Each row was made from one walk, in order. Every step used is in the known rows, and no mark comes twice. Write each row's walk.
Known rows
l, k: [ 0.04  0.02 -0.06 -0.10 -0.26  0.11  0.10  0.20 -0.16 -0.12  0.05  0.25
  0.08 -0.01  0.27 -0.10  0.53 -0.10  0.11 -0.25  0.16 -0.04  0.03]
k, m, r, w, b: [-0.26  0.05 -0.08 -0.06 -0.02 -0.01  0.37 -0.09  0.01 -0.17 -0.04  0.16
 -0.18  0.05  0.04  0.14 -0.19 -0.07 -0.18 -0.09 -0.09 -0.02  0.13]
r, w, b, m: [ 0.05 -0.16 -0.15  0.19  0.11  0.21  0.33 -0.22  0.13  0.02 -0.06 -0.11
  0.01 -0.06  0.25 -0.21  0.02  0.06  0.16 -0.38  0.11 -0.33 -0.03]
d, w, r, m: [-0.11 -0.06  0.08  0.14  0.04 -0.01 -0.12 -0.18 -0.04 -0.05  0.00 -0.44
 -0.07  0.06 -0.11 -0.11 -0.32  0.07 -0.02 -0.27 -0.10  0.08  0.09]
m, u, l: [ 0.08  0.10  0.10 -0.05  0.08 -0.08 -0.04  0.03  0.15 -0.03 -0.06  0.26
 -0.03  0.02 -0.28  0.08  0.30 -0.07 -0.12  0.09 -0.10 -0.26 -0.06]
k, m: [ 0.00 -0.08  0.06 -0.16 -0.07 -0.12  0.22  0.21  0.15 -0.07  0.04  0.44
 -0.04  0.06  0.10  0.32 -0.25 -0.13 -0.15  0.13  0.00 -0.03 -0.02]
d, w, b, m: [ 0.08 -0.05  0.29  0.25  0.09 -0.12 -0.45 -0.65  0.05  0.16 -0.05 -0.47
 -0.08 -0.05 -0.21 -0.19 -0.17  0.01  0.14 -0.21  0.07 -0.11 -0.15]
u, l, k, m, b: [ 0.19 -0.02 -0.03 -0.09 -0.16  0.46  0.21 -0.19  0.20  0.07 -0.01  0.08
  0.03 -0.10  0.12 -0.06  0.36 -0.05  0.03  0.14  0.12  0.19 -0.07]
r, m, b, w: [-0.08 -0.06 -0.14  0.10  0.23  0.16  0.05  0.17  0.12  0.30  0.06 -0.06
  0.00 -0.04  0.19  0.01 -0.17  0.25  0.08  0.26  0.15  0.13 -0.05]
u, l, k, m: [ 0.19 -0.07 -0.03 -0.10 -0.21  0.35  0.40 -0.08  0.20 -0.05  0.00  0.10
  0.06 -0.08  0.05 -0.05  0.30 -0.10 -0.02  0.10  0.12  0.09 -0.06]
d, w: [-0.19 -0.07  0.11  0.18 -0.05 -0.14 -0.32 -0.23  0.08  0.05  0.02 -0.11
 -0.15  0.03 -0.16  0.07 -0.07 -0.01  0.04 -0.35  0.07 -0.16  0.06]
u, l, k, m, b, w: [ 0.09  0.00 -0.08 -0.01 -0.13  0.39  0.12 -0.23  0.19  0.13 -0.01 -0.04
  0.04 -0.13  0.03  0.07  0.24 -0.06  0.07  0.18  0.14  0.20 -0.03]
b, w, d: [-0.12 -0.08 -0.22 -0.03 -0.08 -0.35 -0.24  0.08  0.04  0.08  0.10 -0.15
  0.04 -0.17 -0.24  0.41 -0.07 -0.06  0.09  0.15  0.02 -0.01  0.10]
l, k, m, r, w: [-0.12  0.10 -0.05 -0.12 -0.24  0.16  0.28 -0.04 -0.18 -0.21  0.01  0.34
 -0.07  0.10  0.21  0.04  0.23 -0.09 -0.04 -0.17  0.10  0.03  0.16]
b, m, r, w, d: [ 0.01 -0.13 -0.08  0.02 -0.09 -0.10 -0.15  0.12 -0.12  0.01  0.06 -0.01
  0.05  0.03 -0.08 -0.20 -0.05  0.19 -0.01  0.04  0.02 -0.01  0.05]
k, m, r: [-0.26  0.05 -0.02 -0.14 -0.12 -0.20  0.17  0.22 -0.03 -0.16  0.02  0.29
 -0.13  0.07 -0.04  0.21 -0.17 -0.09 -0.23  0.08 -0.12  0.09  0.12]
w, b, m, u: [ 0.34  0.05  0.24  0.03  0.19 -0.18 -0.24 -0.26 -0.03  0.08 -0.09 -0.20
  0.08 -0.08 -0.08 -0.29  0.10 -0.03  0.10  0.08 -0.03 -0.17 -0.29]
w, b: [ 0.08  0.02 -0.03  0.00  0.05 -0.05  0.15 -0.10  0.05 -0.03 -0.06 -0.28
  0.03 -0.18  0.15 -0.25  0.29 -0.12  0.11 -0.24 -0.03 -0.12 -0.17]
d, w, r: [-0.19 -0.02  0.05  0.14 -0.06 -0.09 -0.35 -0.20 -0.08 -0.07 -0.01 -0.43
 -0.08  0.02 -0.16 -0.03 -0.15 -0.03  0.03 -0.44 -0.15  0.05  0.14]
m, r, w: [-0.56  0.04 -0.39  0.10 -0.14  0.00  0.28  0.26 -0.13 -0.20  0.00  0.01
 -0.16  0.01  0.06 -0.10  0.24  0.06 -0.08 -0.49 -0.07 -0.13  0.32]
l, k, m, b: [ 0.12  0.10  0.08 -0.18 -0.15  0.26 -0.09 -0.11 -0.11  0.03  0.03  0.38
 -0.02  0.05  0.32  0.07  0.29 -0.06  0.07  0.03  0.16  0.16  0.01]
b, m, u, l: [ 0.33 -0.08  0.22  0.04  0.08 -0.15 -0.34  0.06  0.08  0.15 -0.01  0.18
  0.14  0.05 -0.27 -0.08 -0.04  0.08 -0.01  0.34  0.02 -0.14 -0.21]

Write each row's walk
[-0.37 -0.01 -0.36  0.19 -0.04 -0.27 -0.20  0.40 -0.11 -0.01  0.03 -0.47
  0.12 -0.13 -0.12  0.30 -0.20 -0.11  0.12 -0.15 -0.17  0.11  0.21] : b, w, r
[ 0.04 -0.07 -0.11 -0.04  0.21  0.13  0.02  0.04  0.11  0.29  0.08 -0.07
  0.00 -0.06  0.14  0.01 -0.16  0.27  0.06  0.37  0.13  0.18 -0.05] : r, m, b, w, d
[ 0.01 -0.09 -0.18 -0.10  0.01  0.07  0.40  0.52 -0.12 -0.20  0.03 -0.29
  0.15  0.00  0.18 -0.24 -0.15  0.06 -0.07 -0.08 -0.23  0.20  0.06] : w, r, m
[-0.04  0.02  0.24  0.26  0.06 -0.15 -0.46 -0.66 -0.04  0.11 -0.05 -0.54
 -0.12 -0.04 -0.26 -0.24 -0.13  0.03  0.10 -0.24  0.02 -0.05 -0.09] : d, w, b, m, r
[-0.32  0.01 -0.12 -0.07 -0.08 -0.04  0.35  0.09  0.02 -0.18  0.00  0.32
 -0.17  0.10  0.04  0.23 -0.23 -0.04 -0.22 -0.08 -0.08 -0.02  0.20] : k, m, r, w
[ 0.15  0.16  0.13 -0.09  0.01  0.02 -0.04 -0.07  0.04 -0.07 -0.06  0.30
 -0.01  0.04 -0.22  0.01  0.45 -0.09 -0.07  0.06 -0.02 -0.21 -0.06] : m, u, l, k
[ 0.12  0.06  0.22 -0.17  0.07 -0.11  0.12 -0.06  0.21 -0.05 -0.04  0.50
 -0.09  0.10 -0.20  0.36 -0.19 -0.13 -0.24  0.33 -0.09 -0.12 -0.07] : k, m, u, l
[ 0.21  0.00  0.11 -0.08  0.17  0.13  0.48  0.08  0.12 -0.03  0.00  0.24
  0.02  0.09 -0.03 -0.15  0.04  0.12 -0.13  0.31  0.08 -0.14 -0.14] : r, m, u, l, k
[ 0.12  0.03  0.37  0.23  0.16 -0.18 -0.55 -0.73  0.02  0.15 -0.08 -0.39
 -0.11  0.00 -0.31 -0.15 -0.15  0.01  0.11 -0.16  0.03 -0.17 -0.16] : d, w, b, m, u
[ 0.29 -0.07  0.12  0.06  0.09 -0.08 -0.08 -0.15  0.01  0.10 -0.05 -0.33
  0.13 -0.15  0.08 -0.35  0.07 -0.02  0.16  0.00  0.02 -0.07 -0.29] : w, b, m
[ 0.03  0.12  0.02 -0.09 -0.12  0.19 -0.17 -0.14 -0.11  0.09  0.03  0.27
 -0.01  0.02  0.23  0.20  0.18 -0.07  0.12  0.07  0.18  0.18  0.05] : l, k, m, b, w
[-0.27  0.03 -0.25  0.16  0.13 -0.26 -0.08  0.32 -0.10 -0.01  0.01 -0.39
  0.10 -0.05 -0.19  0.27 -0.37 -0.01  0.03  0.06 -0.16  0.07  0.14] : b, w, r, m, u
[ 0.02 -0.01 -0.18 -0.08  0.09  0.21  0.12  0.36 -0.13 -0.03  0.02 -0.33
  0.11 -0.02  0.26 -0.26 -0.06  0.14  0.00 -0.03 -0.21  0.34  0.06] : w, r, m, b
[ 0.15  0.15  0.21 -0.21 -0.13  0.01  0.05 -0.05 -0.14 -0.16  0.00  0.55
 -0.02  0.14  0.10  0.17  0.22 -0.16 -0.05  0.06  0.09 -0.07  0.00] : l, k, m, u
[ 0.06 -0.07 -0.07 -0.03  0.19  0.26  0.19  0.23  0.12  0.23  0.06  0.10
 -0.01  0.01  0.31 -0.18 -0.01  0.26  0.02  0.20  0.13  0.11 -0.09] : r, m, b
[ 0.15  0.05 -0.05 -0.13  0.05  0.14  0.33  0.24 -0.15 -0.22 -0.03 -0.24
  0.13  0.04  0.04 -0.26  0.01  0.04 -0.09  0.05 -0.23  0.18  0.03] : w, r, m, u, l, k
[-0.30 -0.05 -0.34  0.18  0.06 -0.19  0.02  0.40 -0.07  0.00  0.04 -0.48
  0.13 -0.10 -0.08  0.21 -0.38 -0.01  0.08  0.01 -0.12  0.13  0.15] : b, w, r, m
[ 0.27 -0.05  0.24  0.02  0.09 -0.29 -0.46  0.20 -0.05  0.12  0.01  0.31
  0.12  0.11 -0.19 -0.01 -0.07  0.08  0.00  0.25  0.01 -0.19 -0.17] : b, m, u
[ 0.03  0.14  0.00 -0.11 -0.12  0.22 -0.19 -0.12 -0.19  0.03  0.01  0.12
  0.02  0.01  0.24  0.15  0.13 -0.08  0.11  0.04  0.07  0.28  0.08] : l, k, m, b, w, r
[ 0.06  0.09  0.24 -0.19  0.08 -0.26 -0.01  0.06  0.08 -0.09 -0.02  0.62
 -0.10  0.16 -0.12  0.42 -0.23 -0.14 -0.23  0.25 -0.09 -0.17 -0.03] : k, m, u
[-0.12 -0.12 -0.12  0.15 -0.07 -0.07 -0.11  0.24 -0.11  0.03  0.04 -0.01
  0.05  0.05 -0.03 -0.20 -0.07  0.17  0.01 -0.07  0.03 -0.06  0.06] : b, m, r, w
